Each row comes from the steps of one walk. Every step used is in the known rows, and no mark comes twice. Write the walk behind each row, first mark first.
Known rows
dobofid givu resul zalo: -.01 .17 .01 .08 -.03 -.02 -.01 -.16 .09 -.07 .30 .01 -.08 .12 -.19 .21
 -.13 -.03 -.02 .17 .05 .00 .13 .10 -.08 .04 .12 .07 .07 -.15 .05 -.01
 -.05 .02 -.14 .01
dobofid zovi: .09 .04 -.02 .01 .04 -.09 -.01 -.07 .05 .00 .09 -.05 .01 .10 .05 .13 .00
 .05 .00 .03 -.03 .00 -.09 .06 -.05 .02 -.09 .06 -.09 .00 .03 .01 -.05
 .00 -.02 -.02
dobofid givu dibutub: -.03 .01 -.04 .01 -.01 .01 -.05 -.07 .01 .20 .24 .01 -.14 -.07 .01 .25
 -.07 .02 -.05 .07 -.06 .10 .03 .06 -.05 -.03 -.10 .11 .06 -.11 -.02 .00
 .21 -.13 -.14 .01
zovi resul rizifu tuka vivu: .13 .19 -.09 .06 -.03 .12 .00 -.03 .08 .15 -.07 .19 -.02 .02 -.08 .04
 .11 .10 .03 -.02 -.15 -.14 .19 .01 -.06 .04 .19 .10 .40 -.39 .04 -.11
 -.24 -.21 .22 .04
rizifu tuka: -.04 -.04 .00 -.01 -.01 .00 .00 -.05 -.07 .11 -.01 .05 -.02 .01 -.03 .04
 -.02 .03 .04 -.05 -.03 -.08 -.01 -.03 -.06 .01 .02 .04 .15 -.20 -.03
 -.02 -.11 -.02 .08 .04
rizifu tuka falif: -.12 .00 -.01 -.06 -.01 .00 .03 -.04 -.08 .21 -.14 .14 -.02 -.12 -.08
 .06 -.14 .07 .05 -.07 -.01 -.08 -.06 -.03 -.07 .04 .02 .13 .30 -.25
 -.01 -.01 -.21 -.02 .10 .09
falif tuka vivu dibutub: -.07 .22 -.08 -.07 -.01 .00 .05 -.04 -.03 .18 -.08 .20 -.04 .05 .08 -.17
 .03 .08 .02 -.11 -.22 .09 -.10 -.04 -.07 .03 -.07 .14 .15 -.02 .00 .02
 -.08 -.36 .13 .03
dobofid zovi resul rizifu tuka: .30 .09 -.11 .08 .03 -.01 .01 -.07 .11 .10 .06 .04 -.02 .06 -.01 .22 .06
 .11 .02 .04 -.13 -.16 .15 .07 -.07 .03 .04 .12 .24 -.39 .06 -.10 -.27
 -.07 .13 .02
tupu zalo borez: -.02 .03 .03 -.02 .05 .07 -.09 .26 -.06 .04 .04 -.04 .05 .12 .18 .01 .10
 -.11 -.10 .13 -.01 .05 .10 .05 -.17 -.02 .10 .02 .05 -.04 .07 .03 .00
 .09 -.13 .02
resul zovi zavez: .01 -.03 -.02 .01 .04 -.11 .03 -.09 .13 -.05 .07 -.12 .08 .36 -.04 .14
 .01 .09 -.09 .02 .06 .01 -.06 -.02 -.06 .08 -.02 .08 -.13 -.12 .00 -.02
 -.14 .06 -.16 -.03
meko givu dobofid zovi: -.08 .12 -.01 -.04 .03 -.08 -.01 -.17 .15 -.03 .34 -.03 -.07 .16 .02 .27
 -.02 .07 -.08 .00 -.06 .09 -.03 .16 -.06 -.03 -.12 .12 -.20 .00 -.01
 .01 .08 -.03 -.09 -.02
vivu dibutub givu: .07 .05 -.05 -.01 -.04 -.01 .01 .02 .07 .03 .16 -.04 -.10 .22 .00 -.02
 -.10 -.04 -.05 -.06 -.12 .19 .00 .01 .05 -.03 -.09 .02 -.10 -.05 -.05
 -.03 .15 -.21 .03 .02
vivu tuka falif pirusom: -.22 -.02 .04 -.11 .00 -.02 .10 .09 -.08 .16 -.28 .27 -.02 -.25 -.01
 -.03 -.26 .08 .05 -.09 -.01 -.01 -.10 -.01 -.05 .05 -.10 .24 .33 -.14
 .06 .01 -.28 -.08 .06 .12
fomur resul givu dobofid zovi zavez: .03 -.01 -.07 -.03 .06 -.09 -.01 -.05 .19 -.17 .37 -.09 .00 .15 -.04 .44
 .02 .11 -.05 -.02 .04 .14 .00 .14 -.06 .09 -.11 .16 -.56 -.25 .07 .06
 .01 .00 -.11 -.04
fomur resul zovi dobofid givu: -.04 -.04 -.06 .08 .05 -.08 .05 -.23 .19 -.12 .31 .02 .02 .11 -.13 .46
 .09 .06 -.09 .07 .05 .03 .05 .03 .02 .13 .03 .05 -.19 -.37 .07 .03 .10
 .04 -.14 .01
falif pirusom: -.14 -.06 .06 -.02 .02 -.07 .05 -.02 .01 .02 -.10 .15 .00 -.22 .00 -.08
 -.04 .01 .01 -.02 .03 .00 -.06 -.01 .01 .01 -.07 .10 .18 .11 .04 .01
 -.11 -.02 .00 .03
resul zalo: .05 .05 .04 -.04 .01 -.02 -.01 .03 -.03 -.11 .01 -.06 .02 .12 -.12 .01
 .01 -.03 -.02 .07 -.01 .01 .06 .03 -.05 .01 .09 .04 .01 -.03 .03 .01
 -.04 .04 -.06 .00
dibutub givu: -.05 .00 -.01 .01 -.02 -.02 -.01 -.02 .07 -.05 .16 -.02 -.05 .11 -.03
 .04 -.09 -.04 -.05 -.01 -.02 .09 -.01 .01 .08 -.01 -.02 .01 .00 -.01
 .00 .00 .11 -.08 .00 .02
dibutub givu dobofid zovi: -.05 .07 -.04 -.04 .02 -.12 .00 -.15 .14 -.06 .35 -.08 -.06 .27 .05 .29
 -.04 .06 -.09 -.01 -.06 .12 -.06 .15 -.02 -.01 -.12 .13 -.25 .02 .00
 .00 .03 -.03 .00 -.01
dibutub givu resul zalo borez: -.02 .09 .07 .01 -.03 .01 -.03 .07 .01 -.10 .27 -.04 -.06 .39 -.08 .10
 -.07 -.14 -.09 .17 .02 .12 .23 .09 -.05 .02 .17 -.02 .09 -.14 .10 -.02
 -.06 .00 -.10 .03
vivu resul zalo borez: .07 .00 .09 .00 .04 .03 -.06 .15 -.10 -.10 -.04 .02 .02 .13 -.04 -.11
 .03 -.10 -.05 .10 -.03 .15 .24 .02 -.09 .05 .03 -.15 .08 -.10 .08 .03
 -.02 .06 -.08 .01
dibutub givu dobofid zovi zavez: -.04 .11 -.02 -.03 .05 -.16 -.01 -.20 .21 -.05 .42 -.16 -.06 .35 .01 .38
 -.07 .12 -.09 .02 -.02 .12 -.05 .17 -.05 .03 -.18 .18 -.26 .06 .03 -.02
 -.09 -.01 -.14 -.02
fomur resul: .09 -.07 .01 .04 -.01 .05 .05 .05 .01 -.10 .02 .06 .01 -.16 -.07 .10 .06
 -.02 .01 -.02 .04 .06 .07 -.01 .06 .04 .11 -.08 -.11 -.09 .11 .04 .07
 -.02 .01 .03
zalo borez: -.01 .00 .05 -.04 .04 .04 -.05 .11 -.04 .06 .03 -.03 .02 .05 .13 -.01
 .09 -.06 -.03 .07 .01 .02 .08 .01 -.09 .00 .01 -.04 .08 -.03 .05 -.02
 -.02 .04 -.07 .02
fomur resul zalo borez: .13 -.01 .10 -.04 .04 .07 -.01 .20 -.04 -.17 .05 -.04 .04 .00 -.07 .09
 .15 -.11 -.03 .12 .03 .08 .21 .03 -.07 .06 .21 -.07 -.01 -.18 .17 .03
 .01 .05 -.11 .05
tuka vivu dibutub givu: -.01 .21 -.05 -.04 -.05 .02 .00 -.01 .09 .09 .13 .06 -.09 .28 -.01 -.07
 -.05 .00 -.04 -.10 -.18 .21 -.05 .01 .02 .00 -.02 .06 -.01 -.03 -.04
 -.03 .14 -.36 .09 .02
tuka vivu resul fomur: -.16 .03 .03 .03 -.03 .06 .02 .04 .06 -.05 -.16 .27 .05 -.01 -.14 -.17
 .06 -.03 .02 -.10 -.05 .19 .05 -.06 .05 .09 .13 -.08 .08 -.09 .03 .06
 .14 -.18 .08 -.04
tuka vivu dibutub givu dobofid zovi: -.01 .27 -.07 -.08 -.01 -.08 .00 -.14 .16 .08 .32 .01 -.09 .42 .07 .18
 .00 .10 -.07 -.10 -.22 .23 -.11 .13 -.09 .01 -.12 .18 -.24 .00 -.03
 -.03 .06 -.32 .08 -.01
dobofid givu resul vivu: -.02 .15 -.04 .12 -.05 .04 -.02 -.06 .05 .06 .26 .06 -.10 -.10 -.14 .23
 -.05 .01 .00 .06 .00 .00 .21 .11 -.12 .02 .02 .13 .05 -.23 -.02 -.04
 .11 -.09 -.02 -.02
falif tuka vivu dibutub givu dobofid: -.21 .25 -.10 -.12 -.03 -.03 .05 -.13 .06 .13 .17 .16 -.10 .23 .08 .00
 -.01 .09 -.06 -.15 -.25 .20 -.08 .04 -.04 .01 -.10 .20 -.02 -.01 -.02
 .01 .00 -.39 .16 .04
resul rizifu tuka vivu dibutub givu dobofid: -.03 .22 -.10 -.08 -.07 .05 .03 -.06 .07 .27 .17 .09 -.13 .30 -.09 .10
 .02 .08 -.02 -.17 -.29 .15 .11 .07 -.14 .00 .00 .19 .00 -.43 -.11 -.12
 .08 -.38 .30 .05
rizifu tuka vivu: -.11 .12 .01 -.04 -.03 .03 -.02 -.08 -.05 .18 -.06 .16 -.01 .06 -.04
 -.01 .03 .07 .05 -.09 -.09 -.06 -.06 -.04 -.10 .05 .09 .07 .24 -.17
 -.03 -.03 -.12 -.16 .15 .04

Which walk is each row?
.05 .04 -.05 .02 .05 -.03 .02 -.08 .28 -.17 .18 .04 .06 .10 .04 .27 .16
 .07 -.06 .06 -.03 -.02 .06 .12 .04 .03 .09 .13 -.10 -.07 .10 .01 -.14
 .01 -.08 -.07 -> givu dobofid zovi resul fomur
-.08 -.13 .03 .06 -.02 .03 .03 .07 .04 -.12 -.12 .16 .04 -.07 -.12 -.11
 .00 -.07 .01 -.05 .00 .17 .10 -.05 .09 .05 .05 -.11 -.01 -.14 .04 .08
 .16 -.04 .02 -.04 -> vivu resul fomur
-.09 -.06 -.05 .01 .05 -.12 .04 -.15 .09 -.05 .09 -.05 .05 .39 -.06 .23
 .09 .08 -.10 .03 -.01 -.01 .00 .00 .00 .07 -.02 .07 -.12 -.21 -.03 .00
 -.06 .09 -.06 -.03 -> resul zovi dobofid
.01 .07 -.02 -.04 .05 -.10 .00 -.13 .07 -.01 .20 -.06 .00 .16 .08 .26
 .05 .10 -.03 .00 -.04 .02 -.06 .13 -.10 .01 -.11 .12 -.25 .01 .00 .00
 -.06 .04 -.01 -.03 -> givu dobofid zovi
-.06 .12 -.05 .01 -.09 .10 .06 .19 -.14 .18 -.14 .16 -.08 -.02 -.14 .14
 -.23 .07 .05 -.08 -.07 -.03 .19 .07 -.15 .05 .06 .21 .14 -.44 .00 -.04
 -.16 -.11 .14 .07 -> givu resul vivu tuka falif
-.04 -.12 -.09 .06 .03 -.06 .04 -.16 .10 .05 .35 .01 -.07 .15 -.12 .57
 .07 .07 -.14 .08 -.03 .13 .10 .06 .01 .08 -.01 .11 -.19 -.42 .05 .03
 .20 -.06 -.18 .01 -> fomur resul zovi dobofid givu dibutub
.14 .17 -.10 .01 .01 .02 -.03 .08 .13 -.06 .30 -.02 -.08 .23 .07 .39
 -.03 .13 -.11 -.03 -.19 .00 .20 .19 -.08 .00 -.07 .25 -.12 -.33 .04
 -.08 -.11 -.15 .06 .00 -> dibutub givu dobofid zovi resul vivu tuka
-.05 .08 -.03 -.08 -.03 .09 .02 .24 -.14 .16 -.21 .10 -.03 -.15 -.06 .07
 -.16 .08 .04 -.11 -.11 -.03 .09 .03 -.14 .04 -.03 .25 .14 -.39 -.02
 -.03 -.05 -.11 .11 .07 -> resul vivu tuka falif
.20 .02 -.05 .03 -.06 .07 .04 .21 .02 -.06 .16 .00 -.10 -.03 -.11 .11
 .03 -.05 -.04 -.12 -.15 .24 .21 .04 .02 .01 .02 .05 -.22 -.28 .01 -.02
 .35 -.30 .08 .02 -> fomur resul vivu dibutub givu
-.19 -.02 .03 .02 -.04 .05 .02 .00 .00 .05 -.18 .34 .03 -.01 -.16 -.12
 .04 .01 .06 -.14 -.08 .12 .04 -.09 -.01 .10 .16 -.04 .24 -.32 .00 .04
 .05 -.20 .17 .01 -> rizifu tuka vivu resul fomur
-.02 .17 .04 .01 -.01 .02 -.03 .02 -.06 -.09 -.10 .15 .01 .14 -.16 -.14
 .00 .01 -.01 -.02 -.08 .16 .10 .00 -.04 .07 .09 -.06 .08 -.05 .05 .04
 -.02 -.11 .05 .00 -> tuka vivu resul zalo
.20 .25 -.15 .05 -.06 .11 .02 -.01 .14 .18 .09 .15 -.12 .23 -.07 .02 .01
 .06 -.02 -.08 -.28 .04 .19 .02 -.01 .01 .11 .11 .30 -.42 -.01 -.14 -.08
 -.43 .24 .06 -> zovi resul rizifu tuka vivu dibutub givu
.20 .09 -.07 -.01 -.01 -.03 .04 .08 .10 -.07 .35 -.07 -.11 .13 -.04 .35
 .08 .05 -.07 -.12 -.19 .27 .15 .17 -.08 .01 -.10 .16 -.45 -.25 .01 -.02
 .27 -.26 .08 -.01 -> fomur resul vivu dibutub givu dobofid zovi
.10 .12 -.09 .04 .03 -.06 -.01 -.15 .26 -.14 .39 -.03 -.05 .26 .09 .33
 .00 .09 -.13 .06 -.06 .03 .06 .16 .06 -.01 -.06 .10 -.11 .03 .09 -.03
 -.17 -.04 -.04 -.02 -> dibutub givu dobofid zovi resul
-.01 .09 -.07 -.02 .06 -.08 .09 -.14 .12 .19 -.06 .25 -.03 -.21 -.04 .29
 -.05 .21 .01 -.02 -.08 -.13 .08 .13 -.11 .05 -.08 .36 .38 -.30 .09 -.07
 -.50 -.04 .17 .08 -> givu dobofid zovi resul rizifu tuka falif pirusom
-.06 .04 -.02 .09 -.08 -.01 .03 -.07 .08 -.03 .23 .04 -.10 .24 -.10 .11
 -.16 -.04 -.04 .02 .02 .09 .08 .05 .08 .00 .07 -.02 .00 -.06 .03 -.01
 -.01 -.07 .03 .01 -> dibutub givu resul
.06 .09 -.06 .08 -.10 .00 .06 -.04 .08 .05 .24 .02 -.15 .35 -.07 .07
 -.18 -.04 -.05 -.02 -.08 .19 .09 .05 .05 -.02 -.01 -.01 -.09 -.10 -.02
 -.04 .05 -.21 .06 .02 -> vivu dibutub givu resul
.00 .20 -.10 -.03 -.01 -.01 .02 -.13 .30 .02 .29 .17 -.06 .38 .01 .25
 .10 .11 -.06 -.09 -.24 .11 .00 .09 -.02 .05 .10 .21 .06 -.30 .03 -.05
 -.11 -.37 .10 .00 -> rizifu tuka vivu dibutub givu dobofid zovi resul fomur
-.08 .05 -.03 -.09 -.02 .06 .05 .11 -.08 .14 -.19 .12 -.03 -.05 -.03 .06
 -.23 .07 .04 -.08 -.04 -.03 -.04 .00 -.06 .04 -.02 .14 .15 -.26 .02 .00
 -.17 -.05 .06 .09 -> vivu tuka falif
-.17 -.04 -.06 -.09 .01 -.01 -.04 .00 .05 -.07 .19 -.01 -.01 .14 .02 .11
 -.02 .02 -.06 -.05 -.01 .07 .02 .07 -.03 .00 -.08 .10 -.34 -.21 -.08
 .04 .12 .01 .04 -.04 -> resul givu dobofid
-.07 .02 -.08 -.08 .05 -.10 -.05 -.06 .09 -.08 .28 -.06 -.01 .22 .07 .24
 -.01 .07 -.06 -.03 -.04 .08 -.07 .13 -.08 .01 -.17 .17 -.43 -.21 -.05
 .04 .07 .01 .01 -.06 -> resul givu dobofid zovi
-.12 -.01 -.08 .00 -.05 .05 -.07 .12 -.09 .12 .00 .21 -.10 .13 -.04 -.05
 -.08 .01 -.06 -.11 -.16 .30 .08 .00 .01 .03 -.11 .01 -.12 -.30 -.06 .07
 .27 -.29 .10 -.03 -> tuka vivu resul givu dibutub
.00 .26 -.02 .00 -.11 .01 .02 -.07 .01 .11 .19 .12 -.14 .53 -.22 .06
 -.13 .00 -.01 -.05 -.18 .13 .09 .04 -.09 .04 .18 .10 .17 -.31 -.02 -.06
 -.10 -.33 .14 .06 -> rizifu tuka vivu dibutub givu resul zalo
.04 .04 -.02 -.04 -.03 .09 -.01 .23 -.13 .09 -.08 .02 -.03 -.03 -.01 .06
 -.03 .03 .02 -.10 -.13 -.03 .14 .03 -.13 .01 -.01 .14 .00 -.35 -.04
 -.05 .05 -.12 .10 .01 -> resul vivu tuka
.14 .12 -.06 .08 -.08 .05 .03 .12 -.04 .10 .06 .02 -.11 .14 -.09 .04
 -.02 .00 .01 -.05 -.13 .11 .24 .07 -.12 -.01 .01 .07 -.10 -.22 -.08
 -.07 .07 -.20 .10 -.03 -> givu resul vivu dibutub
.02 -.05 -.08 -.03 .04 -.06 .00 .01 .11 -.18 .30 -.01 .00 .07 -.02 .33
 .04 .05 -.05 -.05 .00 .14 .00 .12 -.03 .06 -.06 .09 -.54 -.30 .05 .08
 .15 -.02 .02 -.03 -> fomur resul givu dobofid zovi
-.04 -.16 -.08 .02 -.04 .02 -.05 .16 -.11 .07 .03 .10 -.11 .09 -.05 .00
 -.13 -.03 -.07 -.07 -.10 .28 .14 .00 .04 .00 -.18 -.03 -.20 -.31 -.07
 .07 .30 -.15 .04 -.03 -> vivu resul givu dibutub
-.01 -.04 -.05 .10 -.04 -.06 .07 -.09 .07 -.05 .06 .01 .03 .40 -.09 .12
 -.04 .02 -.08 .02 .06 .00 .02 .00 -.03 .05 .13 -.02 -.11 -.23 .00 -.01
 -.13 .04 .01 -.02 -> givu resul zovi
-.11 -.02 -.06 .10 -.01 -.11 .08 -.20 .10 -.03 .16 .01 .00 .51 -.12 .31
 .02 .07 -.10 .06 .03 -.01 .09 .04 .00 .08 .06 .03 -.12 -.26 -.01 -.02
 -.18 .09 -.02 -.03 -> givu resul zovi dobofid
-.01 .13 -.05 -.02 -.04 .07 .00 -.02 -.04 .23 -.10 .14 -.02 .03 -.10 .00
 .07 .07 .07 -.09 -.15 -.06 .08 -.01 -.14 .04 .12 .11 .26 -.40 -.04 -.09
 -.05 -.21 .25 .04 -> resul rizifu tuka vivu
.02 -.11 -.05 .00 -.01 .04 .00 .13 .04 -.17 .10 .06 .00 -.08 -.09 .08
 .00 -.05 -.01 -.05 .05 .10 .05 -.01 .08 .05 .06 -.02 -.29 -.33 .05 .08
 .21 -.06 .04 .00 -> fomur resul givu
-.10 .20 -.07 .04 -.07 .09 .02 .04 -.03 .21 .07 .18 -.13 -.12 -.14 .28
 -.29 .07 .04 -.02 -.05 -.04 .16 .10 -.19 .06 .00 .26 .19 -.50 .01 -.05
 -.07 -.13 .03 .07 -> dobofid givu resul vivu tuka falif
.06 .21 -.12 -.04 .01 .02 .00 .08 .10 .03 .17 .07 -.08 .10 .02 .41 -.15
 .17 -.09 -.06 -.17 .00 .15 .20 -.08 .03 -.08 .35 .04 -.37 .05 -.06 -.20
 -.15 .07 .05 -> dibutub givu dobofid zovi resul vivu tuka falif
-.13 .03 -.05 .01 .03 -.04 -.05 -.18 .04 .22 .32 -.01 -.16 .05 -.02 .42
 -.02 .06 -.06 .11 -.09 .08 .10 .11 -.02 .00 -.17 .16 .05 -.15 -.03 -.01
 .16 -.07 -.18 .00 -> zovi dobofid givu dibutub
